Every row comes from one small tree of marks. The marks that hang from a mark follow it in brackets, in the order of their numbers. Every link used is in the known rows. Which tree was each row made from?
In the rows, 128 means zero.
Known rows:
k_196{k_957{k_683 k_853}}: [133 138  90 130 120 153 144 104 133 102 144 133 111  97 113 164 133 124
 127 152  90]
k_404{k_423{k_957{k_683 k_853{k_313}}}}: [147 163  91 106  93 117 153 110 158 102 125 131 117 136 111 158 122 110
 115 125 121]
k_423{k_957{k_683 k_853{k_313}}}: [141 156  90 108  99 137 159 113 154  99 118 126 130 147 117 144 131 123
 119 143 115]
k_404{k_423{k_957{k_853{k_313}}}}: [156 157 103 113 113 121 155 104 161 112 131 134 140 172 119 119 125 129
 101 121 121]
k_257{k_404}: [152 125 121 135 170 158 137 112 144 129 153 146 194 124 138 118 146 146
 118 130  93]
k_884{k_404{k_423{k_957{k_683 k_853}}} k_786}: [142 143 107 121 100  98 169  90 132 158 120 133  95  79 119 211 126  91
 120 142  78]
k_786{k_884{k_404{k_423{k_957{k_853}}}}}: [124 129 109 128 102  95 166  93 144 160 137 141 117 156 121 159 140 118
  78 123 110]
k_884{k_404{k_423{k_957{k_853}}} k_786}: [150 137 119 128 120 101 168  85 134 168 127 136 118 113 127 177 128 110
 108 134  78]
k_313{k_423}: [139 121 122 130 139 135 147 108 142 177 136 150 178 131 136  59 151 151
 114  91  84]
k_196{k_313{k_423}}: [138 130 115 137 139 121 160  98 137 182 134 141 164 121 146  69 150 146
 120 105  93]
k_313{k_423{k_957{k_683}}}: [126 141 100 120 120 117 146 114 150 146 129 147 141 104 118 118 151 131
 115  67  98]
k_957{k_683 k_853{k_313{k_423 k_630} k_404}}: [123 161 104 113 117 129 155 135 144 156 110 132 127 115 146  53 117 108
 105 154 137]
k_423{k_957{k_683 k_853}}: [139 145  86 116 111 139 148 112 148 114 126 133 110 128 114 181 133 125
 121 121  92]
k_957{k_683 k_853{k_313{k_423 k_630}}}: [125 145 106 120 132 119 158 128 145 156 106 135 117  92 139  72 128 116
 125 147 112]
k_957{k_683}: [148 124 104 122 107 159 145 118 140 143 136 138 158 119 132 134 152 136
 130 128  82]
k_853{k_404{k_423}}: [160 141 116 118 105 154 137 117 146 155 153 142 178 167 142  87 134 134
  94 115 112]
k_257{k_404 k_786{k_884}}: [122  98 117 137 168 132 162  97 143 116 158 146 208 101 142 142 168 145
 114 129 119]
k_884{k_404{k_423} k_786}: [159 116 139 133 119 118 165  90 127 199 135 140 165 105 143 129 147 120
 117 141  67]
k_196{k_313{k_423{k_957}} k_404}: [132 161 110 144 151  88 157 102 145 152 140 142 128  89 138 102 145 139
 110  87 120]
k_853{k_313{k_630} k_404{k_423{k_957}}}: [153 167 112 112 120 125 139 133 165 142 133 134 159 175 145  56 130 129
  82 105 157]
k_786{k_884{k_404}}: [126 100 126 134 108 134 168 102 132 184 138 141 176 158 144 103 168 141
  95 147  94]
k_257{k_404{k_423{k_957}} k_786{k_884}}: [124 119 109 131 165  97 155  95 158  99 164 150 180  99 127 173 160 133
  98  84 137]
k_257{k_404 k_786}: [148 112 120 136 187 148 148 105 144 123 154 147 200  83 135 151 156 145
 134 130 103]

Write each row's tree:
[119 124  99 130 164  93 161  89 155  89 157 145 149  98 121 199 140 122
  98 107 137] => k_257{k_404{k_423{k_957{k_853}}} k_786{k_884}}
[154 158 111 115 119 137 147 129 152 149 128 130 141 166 151  66 112 118
  93 163 141] => k_957{k_853{k_313{k_630} k_404{k_423}}}
[115 163  90 117 127 116 140 132 149 156 115 138  93 104 133 104 119 111
  96 101 129] => k_313{k_423{k_957{k_683 k_853{k_404}}} k_630}
[110 168  95 156 164  84 153 111 127 135 136 133  48   4 136 134 125 106
 128 152 123] => k_196{k_313{k_423 k_630} k_404 k_957{k_683 k_853}}
[149 161  95 108  87 135 136 122 155 127 146 139 141 140 124 145 132 115
  94  89 123] => k_853{k_404{k_423{k_957{k_683}}}}
[129 105 118 135 161 111 159  96 147 118 165 150 194  93 138 152 160 133
 109 114 126] => k_257{k_404{k_423} k_786{k_884}}
[154 130 129 130 119 103 163  90 137 176 134 140 150 112 133 148 147 121
 106 110  80] => k_884{k_404{k_423{k_957}} k_786}
[118 161 101 146 160 117 148 109 132 158 139 131 105  97 148  58 118 123
  96 141 133] => k_196{k_313{k_423 k_630} k_957{k_853{k_404}}}
[117 171 104 134 132 106 158 105 135  99 138 136 105  53 115 106 125 112
 122 157 127] => k_196{k_404 k_957{k_683 k_853{k_313{k_423}}}}
[137 141  94 139 121 142 153 100 130 119 151 127 131  86 128 145 150 130
 130 142  99] => k_196{k_313 k_957{k_683}}
[141 173  93 112  88 141 147 109 143  91 149 127 131 128 118 121 111 102
 103 165 143] => k_196{k_957{k_683 k_853{k_313 k_404{k_423}}}}
[145 154  95 116 114 156 143 112 150 125 134 133 145 187 129 119 122 134
  90 122 117] => k_423{k_957{k_853{k_404}}}
[134 171  89 107 104 141 149 137 156 116 112 122 114 149 138 107 119 112
 101 155 151] => k_423{k_957{k_683 k_853{k_313{k_630} k_404}}}
[164 153 120 110  97 150 148 117 152 142 144 136 198 185 144  54 131 132
  94 135 134] => k_853{k_313 k_404{k_423}}
[119 116 107 123  99  85 173  97 145 152 140 144 132  79 118 213 168 109
 107 106 122] => k_257{k_786{k_884{k_404{k_423{k_957{k_683}}}}}}
[144 163  94 112 115 108 148 128 160 120 117 130  92 117 125 145 122 108
 113 129 130] => k_404{k_423{k_957{k_683 k_853{k_313{k_630}}}}}
[149 168 113 137 135 115 150 100 143  89 157 135 118 106 120 118 119 122
 109 164 132] => k_196{k_404{k_423} k_957{k_853{k_313}}}
[155 120 123 133 182 127 144 102 147 126 163 152 187  73 130 167 148 133
 129 114 110] => k_257{k_404{k_423} k_786}
[147 135 116 122 100  99 164  96 135 166 129 136 128  77 126 185 144 102
 119 116  77] => k_884{k_404{k_423{k_957{k_683}}} k_786}
[148 145 116 152 161 120 150 123 137 166 136 133 120  86 164 101 146 139
 123 156 113] => k_196{k_313{k_630} k_404}
[122 169 104 110 117 115 146 139 159 149 115 135 147 125 141  45 137 120
  94  99 153] => k_853{k_313{k_423{k_957{k_683}} k_630} k_404}
